Each row comes from the steps of one walk. Every step used is in the known rows, and no mark comes twice. Write the walk behind each row, first mark first.
Known rows:
buzaf-dafo-nafi: [-0.32 -0.86  0.61  0.12  0.55 -2.01 -0.11 -1.13 -0.65  1.54  0.12 -1.67
 -2.60  2.08  3.04 -1.86  2.77 -2.83  1.75 -0.07 -0.18  1.55]
veku-dafo: [ 2.60  0.21  0.98 -1.34  0.01  0.19 -0.22 -1.97 -1.20  0.24 -0.41 -0.87
 -2.10  0.67  1.05 -2.56 -1.20 -2.24  0.14 -1.05 -0.30  0.70]
fedese-rubo: [-1.34 -1.21  0.06  1.08 -0.01 -0.18 -1.43  0.31 -0.30 -0.87 -0.17 -3.08
 -1.67  0.70  0.89 -1.48 -0.94  2.08 -1.13 -0.55  1.22  1.13]
buzaf-dafo-veku: [-0.90 -0.87  0.44  0.47  0.16 -0.71 -0.49 -1.34 -0.26  2.79 -0.16 -0.12
 -1.96  2.75  3.41 -1.97  2.07 -3.30  1.60  1.45  0.12  1.35]
kula-dafo-fedese-rubo-buzaf: [ 1.45 -3.59  0.13  2.45 -2.09 -1.63 -0.08 -0.38 -0.19 -0.36 -0.29 -1.52
 -1.79  0.34 -0.13 -0.55 -1.55  0.50 -1.48 -1.79  3.34  2.93]
rubo-fedese: [-0.67 -1.81 -0.29  0.31 -0.04 -1.18 -0.83 -1.65 -2.13  0.57  0.38  0.08
 -0.34  0.11  1.81 -1.17 -0.67  1.39 -1.30 -0.66  2.07  2.16]
sefuz-rubo-nafi-dafo-veku: [-1.76 -2.22  0.61  0.34 -2.06  0.07 -1.07 -2.63 -2.27  0.53  1.60  0.72
 -2.28  1.44  0.93 -3.08 -0.15  1.61  1.39  0.41  1.63  3.37]
veku-dafo-fedese-rubo-kula: [ 0.67 -4.31  0.35 -0.36  0.00 -0.63  1.07 -1.00 -0.24  0.01 -0.57 -1.26
 -3.99  0.04 -0.85 -3.19 -3.05 -0.87 -1.18 -0.77 -0.46  1.08]
rubo-fedese-dafo: [-2.18 -1.82 -1.40  1.66 -1.11 -0.98 -0.70 -1.98 -2.82  0.15  0.53  0.20
 -1.87 -0.39  2.03 -0.42 -1.26  1.54 -1.43  0.41  2.34  1.83]
buzaf-dafo-fedese-rubo: [-0.28 -2.93 -0.67  1.56 -0.09 -1.21  0.15  0.05  0.46  0.69  0.49 -2.80
 -2.94  1.22  1.16 -1.64  1.38 -1.29 -0.90  0.35 -0.22  0.77]
fedese-dafo-nafi: [-1.33 -0.35  0.03  1.44 -1.22 -0.78 -0.29 -2.23 -1.10 -0.30  0.25 -1.03
 -4.59  0.65  1.31 -1.38  0.92 -0.19  1.28  0.81  0.32  1.50]
rubo-nafi-dafo-veku: [-1.60 -2.51  0.50  0.28 -1.51  0.83 -0.84 -3.98 -2.01  0.21 -0.55  1.55
 -3.23  1.14  0.83 -3.03  1.41 -0.79  1.31  0.86  0.95  2.96]
veku-dafo-nafi-rubo-kula: [-0.08 -4.31  2.02 -2.13  1.03 -0.20  0.64 -2.06 -1.99  0.94 -1.79  0.73
 -3.14  0.34  0.90 -4.18 -1.32 -1.39  1.30 -1.47 -0.94  3.23]
dafo-fedese-rubo-buzaf: [ 0.02 -3.65  0.52  1.25 -0.81 -0.34  0.05 -1.20 -0.11 -0.29  0.70 -2.36
 -3.23 -0.06 -0.76 -1.81 -1.43  1.65 -0.79 -0.13  1.69  1.01]
sefuz-rubo: [ 0.02  0.28  0.59  0.31 -1.02 -0.71 -0.90  0.32 -0.98  0.15  2.34 -1.62
 -0.10  1.02  1.08 -1.44 -1.22  2.74  0.57 -0.27  1.00  1.85]
buzaf-dafo-fedese-rubo-nafi: [-1.20 -3.06 -1.52  1.47 -0.29 -0.92 -0.08 -1.04 -0.53  0.47  0.16 -2.71
 -3.21  0.98  1.14 -1.18  0.81 -0.62 -1.12  0.60  0.66  1.56]
sefuz-rubo-buzaf-dafo: [-0.66 -1.41  0.66 -0.11 -0.74 -1.77 -0.51  0.26 -2.21  2.08  2.62 -1.94
  0.41  1.13  2.92 -0.84 -2.01  0.78  1.76 -0.16  2.86  1.76]
fedese-rubo-kula-dafo-veku: [-2.88 -4.29  0.07  1.81 -0.78 -1.80 -0.75  0.79 -0.21  0.74 -1.87 -0.23
 -1.16  1.47  1.60 -1.30 -2.69  0.93 -0.72 -0.57  2.81  3.70]
dafo-fedese-rubo-kula: [-1.93 -4.86 -0.34  1.18 -0.36 -0.92  0.79  0.32  0.56 -0.47 -0.03 -1.41
 -2.88 -0.09 -1.07 -1.95 -1.81  1.99 -1.12  0.44  0.18  1.71]
dafo-nafi-rubo-buzaf: [-0.95 -3.52  2.37 -0.61  0.34  0.06 -0.51 -2.38 -2.02  0.71 -0.73 -0.27
 -2.35  0.25  1.12 -2.92  0.38  0.96  1.93 -1.03  1.23  3.40]
rubo-sefuz: [-2.80 -2.36 -0.05 -0.64  0.74 -0.81  0.76  0.19 -0.59  0.55 -0.60  0.53
  0.60  0.12 -0.19 -1.16 -1.25  0.78  0.76 -1.16  1.50  1.99]
nafi-rubo-fedese-dafo-veku: [-3.52 -4.48 -0.14  1.30 -0.46  0.91 -1.14 -2.68 -3.07  1.39 -0.98  2.19
 -2.38 -0.01  2.04 -2.48 -0.21  1.74 -0.80  0.74  1.48  3.64]

Write each row's walk:
[-2.06 -0.28 -0.14  1.80 -1.45  0.45 -0.76 -2.47 -0.73  0.85 -0.02  0.51
 -3.91  1.25  1.55 -1.54  0.13 -0.64  1.07  2.37  0.53  1.27] -> fedese-dafo-veku
[ 0.57 -2.89  0.39  0.37 -0.55 -1.15  0.93 -1.52 -0.92  1.81  0.98 -1.13
 -1.80  0.54  1.48 -1.10  0.06 -2.05  1.22  0.59  1.37  1.04] -> rubo-buzaf-dafo-fedese
[-4.06 -3.76 -0.31  0.27  0.89 -1.02 -0.24  1.08 -0.40 -0.24 -0.96 -1.61
 -0.47  0.25 -0.22 -1.33 -2.07  2.38 -0.74 -1.70  2.29  1.64] -> fedese-rubo-sefuz
[-1.09 -2.09 -0.17  0.15 -1.49  0.61 -0.65 -2.89 -2.45 -1.12 -0.08  0.30
 -2.01  0.02  0.54 -2.08  0.70  0.37  0.52 -0.05  0.99  2.66] -> rubo-nafi-dafo
[ 2.70 -0.23  1.89 -1.43  0.38 -0.84  0.09 -3.00 -1.11  0.58 -0.51 -1.00
 -4.12  1.28  1.08 -3.47  0.18 -2.94  1.22 -1.55 -0.57  1.22] -> veku-dafo-nafi
[-2.14 -2.27 -0.62  1.47 -0.89 -1.94 -0.46 -3.02 -2.70  0.48  0.40  0.12
 -3.78  0.10  2.09 -1.27  0.14  0.80 -0.49 -0.08  2.12  2.28] -> rubo-fedese-dafo-nafi
[ 1.04 -0.47  0.75  1.67 -1.64 -0.87 -0.89 -1.24 -0.03  1.16 -1.14  1.15
 -1.03  2.16  1.79 -1.15  0.57 -1.78  0.31 -0.51  2.07  3.48] -> kula-dafo-veku
[-1.08  0.11 -0.45  0.24 -1.26 -0.41 -1.25 -1.06 -2.12 -0.06  1.96 -1.47
 -0.26  0.59  1.06 -0.73 -2.01  3.60  0.23  0.19  2.12  2.81] -> sefuz-rubo-nafi
[-1.25 -1.88  0.08  0.28 -2.06 -0.17 -0.97 -1.53 -2.69 -0.64  2.08 -0.37
 -1.17  0.40  0.54 -2.18 -0.73  2.49  0.70 -0.36  1.63  3.13] -> sefuz-rubo-nafi-dafo
[-2.47 -3.27  0.90  0.95 -0.89  0.25 -0.43 -2.59 -2.65  0.23 -0.48 -0.21
 -3.89 -0.31  1.31 -1.98 -0.27  1.09  1.65  0.28  1.41  2.85] -> fedese-dafo-nafi-rubo-buzaf
[-0.51 -4.64 -0.69  2.15 -1.18 -2.11  0.85  0.81  0.66 -0.35 -1.05 -0.39
 -1.05  0.43 -1.21 -0.80 -1.14  0.46 -1.83 -2.53  2.67  3.34] -> kula-dafo-fedese-rubo-sefuz
[-2.12 -5.07  0.18  0.36 -0.50 -0.24 -0.04  0.99 -1.61  0.22 -2.14  1.59
  1.29 -0.24  1.10 -1.17 -2.06  1.47 -0.21 -1.18  1.33  5.35] -> nafi-rubo-kula-dafo
[-1.12 -6.00  0.12  0.94 -0.93 -0.28  0.95  0.43 -0.75  0.08 -1.69  1.93
 -0.03 -0.48 -0.30 -1.71 -1.32  1.11 -0.57 -0.83  0.51  5.19] -> nafi-rubo-kula-dafo-fedese
[-0.82 -2.50  1.79 -0.22  0.57  0.18 -0.63 -1.71 -1.10  0.08 -0.92 -0.29
 -2.57  0.75  0.89 -3.21  1.98  0.80  1.10 -0.84 -0.49  3.36] -> dafo-nafi-rubo
[-1.22 -2.82  0.93 -0.08  0.99 -0.85 -0.33 -1.02 -1.29  1.56 -0.77 -0.87
 -2.13  1.56  2.85 -2.73  3.05 -1.77  1.58 -0.43 -0.58  2.89] -> buzaf-dafo-nafi-rubo
[-1.66 -3.94  0.92 -0.47  0.54  0.56 -0.53 -0.64 -2.60  1.68 -0.57 -0.56
  0.25  0.18  2.64 -1.71 -0.28 -0.15  1.15 -0.31  1.51  2.78] -> nafi-rubo-buzaf-dafo
[-2.37 -3.31  0.86  0.79  0.17 -1.03 -1.26 -0.78 -1.20  2.26 -0.24 -2.31
 -2.28  1.82  3.07 -1.72 -0.96 -0.67  0.69  0.33  2.98  1.16] -> fedese-rubo-buzaf-dafo-veku
[-2.95 -3.73  0.14  1.13 -1.04  0.62 -1.74 -2.67 -1.70 -0.46 -0.92 -0.67
 -3.91  1.15  0.81 -3.13  0.23  0.98 -0.32  0.12  1.83  2.53] -> fedese-rubo-nafi-dafo-veku
[-2.36 -1.41 -0.94  0.93 -0.29  0.13 -1.83 -1.06 -1.56 -1.15 -0.56 -2.96
 -1.89  0.39  0.92 -0.84 -1.62  3.03 -1.51 -0.13  2.30  1.98] -> fedese-rubo-nafi
[-0.11 -5.70  1.12  1.17 -1.80  0.03  0.35 -1.76 -0.74 -0.96  0.74 -0.87
 -4.06 -0.18 -1.21 -3.49  0.29  0.16 -0.15 -0.85  0.95  1.40] -> nafi-dafo-fedese-rubo-buzaf
[-2.15 -1.97 -0.37  1.45 -1.40 -2.57 -0.82 -1.64 -2.90  0.74  2.57 -0.60
 -2.73  0.47  1.96 -1.48 -1.22  3.05 -0.19 -0.48  2.58  2.83] -> sefuz-rubo-fedese-dafo-nafi
[-0.32 -2.99 -0.06  0.74 -2.48 -0.24 -0.06 -2.13 -1.76 -0.75  2.49 -0.05
 -2.55  0.25 -0.87 -2.67 -0.13  2.18  0.44 -0.09  0.81  3.03] -> sefuz-rubo-nafi-dafo-fedese
[-2.89 -4.73  1.50 -0.71  0.77 -0.51  0.22 -0.88 -1.37  0.59 -1.46  0.73
 -2.00  0.23  0.81 -3.10 -0.03  1.41  1.62 -0.41 -0.37  4.13] -> dafo-nafi-rubo-kula
[-1.22 -2.36 -0.10  0.78 -1.79 -2.54  0.02  1.91 -1.22  0.63  1.06  0.01
  1.50  0.75  1.38 -0.36 -3.72  2.40  0.35 -1.08  2.66  4.29] -> sefuz-rubo-kula-dafo
[ 2.56 -2.44  0.65 -0.04 -0.23  0.06  0.35 -1.73 -0.01 -0.39 -0.10 -2.05
 -4.46  0.51 -0.79 -3.31 -1.24 -1.41 -1.59 -1.10 -0.70  0.35] -> veku-dafo-fedese-rubo
[-0.60 -5.04  0.84 -0.04  0.09  0.48  0.45 -1.23 -1.76  1.58 -0.11 -0.15
 -1.15 -0.10  1.21 -2.16  0.33 -0.56  0.85  0.07  0.61  2.68] -> nafi-rubo-buzaf-dafo-fedese
